Each row comes from the steps of one path. Every step used is in the known rows, and no mark comes twice. Write the path behind each row, first mark first.
Known rows:
t -> f -> y -> z: [ 0.56 -2.08 -0.30 -0.27 -2.71  0.60  3.83 -0.47 -0.57 -1.95 -2.23  1.08
 -0.49 -0.15 -0.02  1.54  2.10  0.02  1.65  1.03  0.82 -1.99  0.66 -2.14
  0.55  2.34  0.96  0.98  1.52  2.56]
j -> q: [-0.88  0.78 -0.52 -0.92  0.68  0.32  0.01  0.98 -0.81 -0.55 -0.35  0.68
  1.19  0.30 -1.44 -0.95  0.46  0.99  0.43  1.09  2.03  0.38  0.39 -0.03
 -0.35  0.52  0.20 -1.22  1.24  0.54]
t -> p -> q: [-0.43  0.95 -1.85 -1.73  1.18 -1.06  0.65 -1.48 -0.04 -1.13  0.25 -0.85
  1.37  1.34 -0.48  0.03 -0.46  0.61 -0.55 -0.80  2.33 -2.33 -0.95  0.04
 -2.62  0.91 -0.04 -2.15  0.94  1.92]
t -> j -> q -> f -> y: [-2.11 -1.51 -2.12 -0.42 -1.36 -0.70  2.19  1.15 -0.58 -2.08 -2.49  1.62
  0.03  1.14 -2.02 -0.41  0.61  0.32  3.37 -0.53  3.36 -1.46 -0.46  0.19
 -1.34  1.76  1.58 -2.08  2.45  5.40]
p -> b -> f -> y: [-2.63 -1.87 -1.10 -0.73 -1.44 -3.51  0.95  0.55 -1.63  0.14 -0.69  0.45
 -1.50  0.28 -1.08 -2.66  0.27 -1.03  1.61 -0.62  2.57 -2.54  0.07 -1.50
 -1.70 -0.04  0.22 -1.76  1.73  2.91]
q -> f -> b: [-1.81 -0.59 -2.53 -0.33 -0.75 -0.12  0.51  1.38 -0.94 -0.99 -2.16  1.43
 -1.13  0.81 -1.00 -0.79  0.48 -0.23  3.06  0.35 -0.39  0.51 -0.54  1.60
  0.33 -1.20  0.46 -0.53  0.90  3.58]
t -> j -> q -> f -> b: [-2.49 -0.25 -3.48 -1.32 -0.19 -0.10  0.74  1.46 -1.27 -2.75 -2.76  1.81
 -0.45  1.28 -2.42 -0.50  0.20  0.89  4.62  0.25  1.03 -0.76 -1.49  2.03
 -0.99  0.08  1.53 -2.33  2.04  6.06]
q -> j: [-0.75 -0.14 -1.27 -0.35  0.13 -1.74  0.76  0.17  0.50  0.21 -0.44 -0.79
  0.17  1.04  0.76  0.45  0.08  0.04  0.48 -1.04 -1.44 -1.92 -0.89  1.71
 -0.44 -0.59  0.73 -1.37 -0.02  1.97]
q -> f -> b -> p -> a -> l -> t: [-2.47 -0.84 -2.38  0.06 -0.06 -2.16  1.40 -2.11 -0.96 -1.51 -2.91 -1.91
  1.57  2.23  0.44 -5.51 -2.57  1.34  1.26 -1.06  2.26 -2.27 -1.32  1.90
 -3.12 -2.54  1.01 -2.64 -1.55  4.88]
b -> p -> a -> l -> t -> j -> q: [-1.55 -0.27 -0.80 -0.78  1.14 -2.21  1.01 -3.48 -0.45 -2.09 -1.39 -2.65
  3.47  2.13 -0.07 -4.36 -3.29  2.82 -0.42 -1.45  4.12 -4.09 -1.53  0.78
 -4.85 -0.21  1.57 -3.70 -1.38  3.97]
b -> f -> y -> z: [-0.20 -2.45 -1.15 -0.92 -2.08 -1.88  2.16  0.24 -1.26 -1.33 -2.45 -0.02
 -0.90  0.31 -0.44 -0.03  2.88  0.36  2.82 -0.01  1.03 -2.38  1.27 -2.43
  0.71 -0.19  0.47  0.86  1.99  1.39]
f -> b -> p -> a -> l -> t -> j -> q: [-1.88  0.32 -2.29 -1.35  0.77 -1.50  1.81 -2.55 -0.96 -3.12 -2.47 -1.12
  2.69  2.23 -1.62 -4.33 -2.89  2.96  1.49 -0.01  3.70 -3.08 -1.18  0.91
 -5.25 -1.69  1.63 -3.47 -0.21  5.65]
l -> q -> f -> b -> p: [-2.10 -0.45 -4.94 -2.43  0.72 -2.29  1.95  1.65 -1.98 -0.60 -1.80  0.26
 -1.49  1.79 -1.66 -1.32  0.69  0.93  3.90  0.49 -0.14 -1.20 -2.06  2.00
 -1.47 -3.29  0.67 -0.37 -1.29  5.82]
p -> b -> f: [-2.84 -1.23 -1.00 -1.03  0.13 -3.44 -1.18 -0.14 -1.80  0.30 -0.08 -0.54
 -1.10  0.28  0.17 -2.64 -0.94 -0.65  1.24 -1.24  0.73 -2.96 -1.23 -0.02
 -1.01 -0.08  0.10 -2.46  0.38  1.90]
y -> f -> b -> p -> a -> l -> t -> j -> q: [-0.42 -0.59 -2.40 -1.11  0.67 -1.41  1.82 -2.34 -0.78 -2.98 -4.11 -1.46
  3.08  3.36 -0.37 -3.44 -2.00  3.51  2.81 -0.87  3.47 -2.38 -0.92  0.96
 -3.50 -0.63  2.28 -1.94  0.90  6.15]
f -> y -> z: [ 0.77 -0.94 -0.37 -0.20 -2.31 -0.23  3.16  0.16 -0.74 -1.49 -2.03  0.70
 -0.18  0.11 -0.36  1.07  2.97  0.82  0.56  0.79  1.03 -1.07  2.06 -2.41
  0.44  0.44 -0.31  1.28  1.52  0.09]
p -> q: [-1.26  0.62 -0.86 -0.90  0.53 -0.77 -0.36 -0.15 -0.55 -0.44  0.32 -0.11
  1.61  0.93  0.16 -0.93 -0.62 -0.17 -0.87  0.26  1.53 -0.69  0.26 -0.76
 -1.03  0.31 -0.12 -1.89  0.98  0.98]
p -> a -> l -> t -> j -> q -> f: [-3.11 -1.44 -0.95  1.16 -0.29 -1.61  0.56 -2.81 -1.03 -2.50 -2.68 -1.39
  3.32  1.52  0.87 -5.25 -3.60  2.05  0.54 -1.78  4.51 -1.98 -2.20  1.35
 -3.05  1.66  1.28 -4.17 -1.06  4.71]
y -> f -> b -> p -> q: [-0.15  0.36 -3.35 -2.58  1.06 -1.38  0.62  0.88 -0.71 -1.05 -2.12 -0.32
  0.94  3.34 -0.46  0.10  0.90  0.79  2.92  0.27  0.50 -1.61  0.55  0.43
 -0.53 -1.63  1.18 -0.66  2.85  4.27]
l -> t -> j -> q: [-0.45 -0.33 -1.18 -0.24  0.48 -0.50  1.11 -1.37 -0.64 -1.79  0.35  0.67
  2.54  1.48 -2.64 -0.92 -1.88  2.28  0.95  0.13  1.74 -0.95 -1.73  0.11
 -3.13  0.98  1.59 -0.58 -0.01  2.42]
y -> f -> b -> p -> t: [-0.11 -0.43 -3.08 -2.11  0.63 -1.39  0.62 -0.05 -1.09 -0.89 -1.01 -1.00
  0.73  2.98 -0.40 -0.05  0.57  1.87  3.21 -0.12 -0.36 -1.95  0.65  1.11
 -1.42 -1.41  2.45 -0.23  2.12  3.37]
a -> l: [-0.31 -0.30  1.16 -0.05  0.23 -0.08  0.22 -1.38  0.51 -0.18 -1.91 -0.27
 -0.13 -0.15  2.04 -1.38 -1.68  0.84 -0.64 -0.18  0.51 -0.10  0.97  0.19
 -0.35 -1.80 -1.06 -0.73 -0.82  0.75]
p -> a -> l -> q: [-1.66  0.13 -0.23  0.16 -0.27 -1.28  0.81 -1.25 -1.20 -0.26 -1.93 -1.63
  1.26 -0.65  2.70 -4.19 -1.62  1.10 -1.76 -0.03  3.29  0.31 -0.76 -0.80
 -1.58 -0.58 -1.20 -1.72 -2.78  1.56]

Write each row's path:
[-3.56 -0.20 -3.21 -1.89  0.40 -1.84  0.59 -0.73 -0.89 -2.99 -4.41 -1.26
  0.64  2.03  0.19 -4.01 -1.41  1.34  3.37 -1.40  3.25 -4.08 -1.36  2.62
 -2.76 -1.05  1.65 -5.64  0.74  7.69] : t -> j -> q -> f -> b -> p -> a -> l
[-1.89 -0.03 -1.56 -1.49  0.62 -0.97 -0.28 -0.94 -1.26 -2.21  0.76 -0.12
  2.19  1.20 -1.22 -0.84 -1.36  1.88  1.17 -0.10  2.19 -2.24 -0.53  0.40
 -2.99  2.06  2.10 -3.27  1.55  2.62] : p -> t -> j -> q
[ 0.27  0.19 -1.03  0.99  0.17 -1.15  1.40 -3.39 -0.12 -1.24  0.80 -2.37
  2.85  0.87 -0.94 -2.37 -1.60  1.48 -1.41 -1.52  3.46 -1.78 -2.49  0.06
 -3.92  2.40  0.85 -0.82 -1.29  0.59] : l -> t -> p -> a
[ 0.96 -0.29 -1.72 -0.33 -0.46  0.68  0.73  1.19 -0.39 -0.83 -2.75  1.08
 -0.47  1.24 -0.24  0.87  1.38  0.71  3.24  0.60 -0.60  1.65  0.69  0.27
  1.28 -0.50  0.58  1.85  2.06  2.24] : y -> f -> b
[-1.25 -2.08 -2.44 -2.09 -1.64 -3.94  2.92 -1.51 -1.67 -2.23 -2.15 -0.66
 -1.39  0.67 -0.88 -0.68  2.25  1.07  1.92 -1.62  2.31 -5.53 -0.44 -1.48
 -2.21  0.92  0.01 -1.37  2.02  3.34] : t -> p -> b -> f -> y -> z
[-1.62 -0.73 -2.28 -2.06  0.90 -1.09  2.32 -2.69 -0.82 -1.68 -1.51  0.37
  1.88  2.99 -0.62 -2.95 -3.92  1.44  1.38  1.14  1.31 -2.99 -1.08  0.40
 -4.13 -2.72  1.24 -2.09 -0.21  6.64] : a -> l -> t -> f -> b -> p -> q
[-3.57 -0.43 -4.12 -1.63 -0.17 -0.94  0.22  0.48 -2.25 -3.33 -1.29  1.09
  0.94  2.00 -2.15 -1.59 -0.77  1.76  4.23  0.19  1.74 -1.94 -0.98  2.00
 -2.78  0.72  2.72 -3.79  2.49  6.16] : p -> t -> j -> q -> f -> b
[-2.70 -0.37 -2.15 -0.85 -0.13 -1.69  0.43 -0.71 -0.66 -1.33 -3.76 -1.98
 -0.27  1.47  1.64 -4.29 -1.12  0.17  1.88 -1.43  1.93 -2.79 -0.46  2.32
 -1.32 -2.39  0.57 -3.81 -0.51  5.03] : q -> f -> b -> p -> a -> l
[-2.11  1.12 -4.52 -3.19  1.44 -3.23  1.37  0.65 -0.54 -1.10 -0.74 -0.63
  0.65  3.58 -1.08 -0.36  0.29  0.33  1.96  0.04 -0.65 -4.17 -0.65  1.99
 -2.70 -3.32  1.44 -3.59  1.74  5.65] : f -> b -> p -> q -> j
[-1.18 -1.76 -1.61 -1.61 -0.78 -1.31  2.70 -1.16 -0.77 -0.64  0.72 -0.71
  0.44  1.49 -1.03 -0.39 -0.59 -0.10  1.58  0.02  2.08 -4.40 -0.13 -0.62
 -3.10  1.24  3.10 -1.86  1.27  4.83] : b -> p -> t -> f -> y
[-3.36 -0.80 -2.41  0.46 -0.70 -1.02  1.29 -1.74 -1.52 -3.37 -3.88 -0.02
  2.57  1.70 -0.60 -5.24 -3.17  2.22  2.32 -0.47  4.07 -0.92 -1.89  1.54
 -3.50  0.18  1.37 -3.63  0.01  6.32] : p -> a -> l -> t -> j -> q -> f -> b
[-1.98 -0.66 -4.72 -2.35  1.08 -2.97  2.99 -1.43 -0.89 -1.34 -0.14 -0.24
  2.12  4.10 -1.97 -1.06 -2.10  0.92  2.60  0.50 -0.67 -4.76 -2.86  2.01
 -4.26 -1.51  3.07 -2.68  0.43  7.99] : l -> t -> f -> b -> p -> q -> j
[ 0.06 -1.57 -0.27  0.88 -0.30  0.14  1.67 -2.04 -0.30 -0.27  0.68  0.45
  1.36  0.66 -0.79 -0.72 -2.46  0.57  0.63  0.44  0.08 -0.68 -2.30 -0.04
 -1.54  1.65  1.61  0.90 -1.30  2.13] : l -> t -> f
[-1.44  0.42 -2.99 -2.55  0.77 -1.61  0.55 -0.32 -1.38 -1.14  0.74 -0.53
  0.43  1.97 -1.68 -1.01 -0.22  1.24  1.86  0.67  0.01 -2.48  0.44  0.98
 -3.13 -2.33  1.92 -1.78  1.12  2.90] : f -> b -> p -> t
[-3.77  0.28 -4.58 -3.09  1.15 -1.75  0.22  1.10 -2.56 -1.94 -0.92 -0.08
  1.17  2.86 -2.54 -2.78  0.11  1.81  3.77  0.79  2.05 -2.82  0.05  2.40
 -2.69 -1.61  2.53 -3.86  2.12  5.21] : j -> q -> f -> b -> p -> t
[-2.43  0.56 -3.89 -2.20  0.72 -3.67  2.59 -0.50 -0.98 -0.98 -3.01 -2.26
  0.20  1.74  1.37 -3.69 -0.78  1.46  1.14 -0.30  0.99 -3.18 -1.47  1.88
 -3.38 -4.19  0.32 -3.30 -2.02  6.43] : f -> b -> p -> a -> l -> q -> j
[-0.88 -2.21 -0.01  0.60 -1.48 -1.36  3.63 -3.31  0.11 -0.70 -1.83 -1.81
  2.10  1.27  0.53 -4.15 -2.93  0.58 -0.35 -0.60  4.46 -3.53 -0.81 -1.01
 -3.93  0.65  1.76 -1.75 -1.15  4.89] : b -> p -> a -> l -> t -> f -> y
[-1.97 -2.60 -1.21 -0.64 -0.76 -4.05  3.09 -3.69 -0.78 -0.99 -1.88 -0.23
  0.07  1.35 -0.86 -4.20 -2.99  1.75  0.43 -1.90  4.22 -3.82 -0.82 -0.80
 -5.57 -1.36 -0.29 -1.31 -0.03  4.78] : a -> l -> t -> p -> b -> f -> y
[-0.04 -0.92 -2.49 -1.17  0.39 -0.44  2.70 -1.46 -0.80 -1.19 -0.05  0.52
  0.53  2.03 -2.81 -0.68 -1.58  0.89  2.92  1.11 -0.60 -2.24 -2.19  1.07
 -2.99 -1.33  2.41  0.67 -0.59  5.04] : l -> t -> f -> b -> p
[-3.44 -0.01 -2.87 -0.97  0.60 -1.89  1.39 -1.22 -1.85 -1.97 -3.39 -1.07
  2.71  2.59 -0.95 -6.51 -2.18  2.44  1.77  0.03  4.39 -2.07 -0.69  2.11
 -3.41 -2.09  1.21 -3.83 -0.29  5.46] : j -> q -> f -> b -> p -> a -> l -> t
[-2.28 -0.86 -3.66 -2.36  1.16 -2.94  3.10 -2.62 -0.34 -1.59 -2.02 -0.42
  1.96  3.90  0.25 -2.45 -3.81  1.52  1.85  0.17 -0.13 -4.88 -1.82  2.25
 -4.61 -3.58  2.06 -3.30 -0.31  8.76] : a -> l -> t -> f -> b -> p -> q -> j
[-1.15  0.38 -1.34 -1.08  0.49 -2.08  0.66 -1.75 -0.50 -0.79  0.34 -0.59
 -0.40  0.49 -0.54 -0.86 -0.71  0.69 -0.90 -1.52  1.52 -3.07 -1.54  0.86
 -2.87  1.25 -0.47 -2.17 -0.02  1.75] : t -> p -> b
[-2.32 -1.70 -2.77  0.02 -0.37 -2.57  1.66 -2.94 -0.39 -2.53 -3.15 -1.95
  1.16  2.39  0.51 -4.27 -3.27  1.60  2.50 -2.35  1.68 -3.88 -2.57  2.34
 -4.17 -1.68  1.87 -3.09 -1.71  6.96] : q -> f -> b -> p -> a -> l -> t -> j
[-1.17 -0.47 -0.26 -0.27  0.63 -2.49  1.92 -4.29 -0.31 -1.15 -0.73 -0.63
  1.11  1.16  0.36 -3.25 -3.82  2.69 -2.26 -1.65  2.26 -2.79 -1.37  0.77
 -5.13 -0.92 -0.94 -1.58 -1.78  2.39] : a -> l -> t -> p -> b
[-0.89 -0.18 -4.05 -3.20  1.12 -1.49  0.83 -0.01 -1.50 -2.87 -1.70 -0.40
  1.56  3.55 -1.87  0.31  0.33  3.02  4.89 -0.15  1.15 -3.28 -0.23  1.42
 -2.76 -0.05  3.37 -2.03  3.24  6.04] : y -> f -> b -> p -> t -> j -> q
[-2.58 -1.10 -3.38 -1.86  1.05 -1.84  2.10 -1.58 -0.83 -2.89 -3.55  0.45
  0.92  3.25 -1.95 -2.92 -2.89  3.18  4.11 -0.59  1.56 -3.10 -1.57  2.81
 -4.09 -3.33  1.72 -2.44 -0.24  7.81] : a -> l -> t -> j -> q -> f -> b -> p
[-2.41 -0.01 -3.28 -0.72 -0.14 -1.76  0.30  0.60 -1.19 -1.09 -1.92 -1.70
 -0.12  1.51 -0.29 -2.97  0.63 -0.62  2.64 -1.09  1.45 -2.68 -1.39  2.02
 -0.93 -0.63  1.53 -3.12  0.22  4.44] : q -> f -> b -> p -> a
[-3.61 -0.91 -4.29 -2.78  0.78 -2.99  1.71 -0.53 -2.60 -1.32 -2.33 -0.58
 -0.19  2.29  0.55 -3.74 -1.86  2.59  2.71  0.12  0.87 -2.31 -0.58  2.00
 -3.60 -4.57  0.73 -2.33 -1.67  6.77] : a -> l -> q -> f -> b -> p -> t
